Every row comes from one small tree of marks. The marks that hang from a mark follow it in brackets, in alphabetical order. Every link used is in the known rows. Which tree was each row made from?
(in the rows, 128 means zero)
Known rows
dibizer{nitu{fisego gunez}}: [156 116 108 113 102  69 131 110 114  31 150 154 121 124 146 122 132]
nitu{gunez}: [165 105 112 101 119  65 131 108 130  65 154 169 128 128 157 103 109]
rotufid{bukulop{dibizer} nitu{fisego gunez}}: [143 112 114 109 119  82 142 115 107  60 162 168 158 135 139 128 142]
rotufid{nitu}: [150  80 128  79 121 119 101 106 164  88 161 168 138 123 180 106 123]
vobab{nitu{fisego{bukulop{dibizer}} gunez}}: [189 107  97 140 121  56 176 114 127  82 147 166 134 143 147  75 136]
gunez{nitu}: [172  92 128  84 123  93 110 125 160  83 160 179 141 123 175 102 115]
bukulop{dibizer}: [142  95 101 121 115  96 109 130 155 101 152 170 142 142 170  86 115]
vobab{nitu}: [183  80 117 103 120 122 125  95 176 100 151 167 122 136 168  76 107]
rotufid{bukulop{fisego}}: [122 118 134 104 136 114 150  98 139  66 161 162 165 144 146 107 122]
nitu{fisego gunez}: [175 115 105  96 112  43 146 101 107  52 152 167 124 122 150 110 131]
nitu{fisego{bukulop{dibizer}} gunez}: [159 125  92 135 122  29 166 129  97  65 147 166 144 137 148  92 145]
dibizer{nitu}: [136  99 116 110 110 121  95 116 154  59 151 154 127 129 166 107 115]
vobab{nitu{fisego gunez{bukulop{dibizer}}}}: [181  98 101 125 122  79 175 113 127  82 152 166 127 132 147  77 142]
gunez{bukulop{fisego} nitu}: [138 101 146  94 144 104 167 129 149  75 170 173 165 123 169  89 143]
bukulop{dibizer fisego{nitu}}: [110  95 130 136 121  90 146 134 149  78 164 168 173 146 155 101 129]
fisego{bukulop nitu{gunez}}: [147 104 123 119 141  56 143 132 106  46 155 166 152 126 148 109 130]
dibizer{nitu{gunez}}: [147 107 114 118 108  88 118 117 135  42 153 156 126 129 154 114 112]
vobab{nitu{gunez}}: [194  89 114 108 118  89 146  95 158  82 153 169 121 136 155  85 104]

Which tree is each row?
[ 93 105 121 143 127 123 158 139 146  71 161 153 162 141 161  86 145]
gunez{bukulop{dibizer{nitu} fisego}}
[170 125 102 111 128  31 163 111  94  51 148 164 133 126 149  99 143]
nitu{fisego{bukulop} gunez}
[155 107 108 118 122  52 154 124 114  70 157 167 150 131 159 105 151]
rotufid{nitu{fisego{bukulop{dibizer}} gunez}}
[148 116  94 126 125  63 142 128 119  86 145 164 145 137 162  83 148]
nitu{fisego{bukulop{dibizer}}}
[157  97 117 140 130  92 194 115 151  89 161 166 148 145 149  69 128]
vobab{nitu{gunez{bukulop{dibizer fisego}}}}
[176 111 122  92 131  64 141 126 127  71 154 174 145 122 167  99 145]
gunez{nitu{fisego{bukulop}}}
[104 108 117 149 108 108 140 131 162  73 159 156 161 152 159  95 126]
bukulop{dibizer{nitu} fisego}
[149 115  97 118 124  53 167 129  96  64 154 166 135 124 150  95 152]
nitu{fisego gunez{bukulop{dibizer}}}
[130 115  99 156 122  73 136 147 125  66 149 157 149 145 154  90 126]
fisego{bukulop{dibizer{nitu{gunez}}}}
[ 99 108 135 132 134 111 147 127 131  65 164 165 184 151 137 116 128]
rotufid{bukulop{dibizer fisego{nitu}}}
[133 112 127 110 137  73 183 112 121  58 163 164 150 128 153  92 135]
nitu{gunez{bukulop{fisego}}}
[181  89 117 109 132 100 162 104 146  80 155 166 124 128 155  77 120]
vobab{nitu{gunez{bukulop}}}
[110 108 146 107 139 115 146 108 128  51 165 163 174 139 138 123 127]
rotufid{bukulop{fisego{nitu}}}
[145 103 132  90 131 104 128 102 125  57 165 167 152 129 147 128 122]
rotufid{bukulop nitu{gunez}}
[110  94 143 104 145 112 162 121 133  61 165 162 163 122 159  99 147]
gunez{bukulop{fisego{nitu}}}
[118 104 102 128 119 114 132 140 124  68 152 154 139 127 162  93 153]
gunez{bukulop{dibizer{nitu{fisego}}}}
[116 102 150  91 135 131 143  95 149  68 170 163 172 139 154 118 131]
rotufid{bukulop{fisego} nitu}
[132 106 116 117 123  98 134 127 121  40 156 154 130 121 154 107 129]
dibizer{nitu{gunez{bukulop}}}
[136  88 119 108 129  95 140 131 133  80 166 169 149 124 166 100 138]
rotufid{nitu{gunez{bukulop{dibizer}}}}
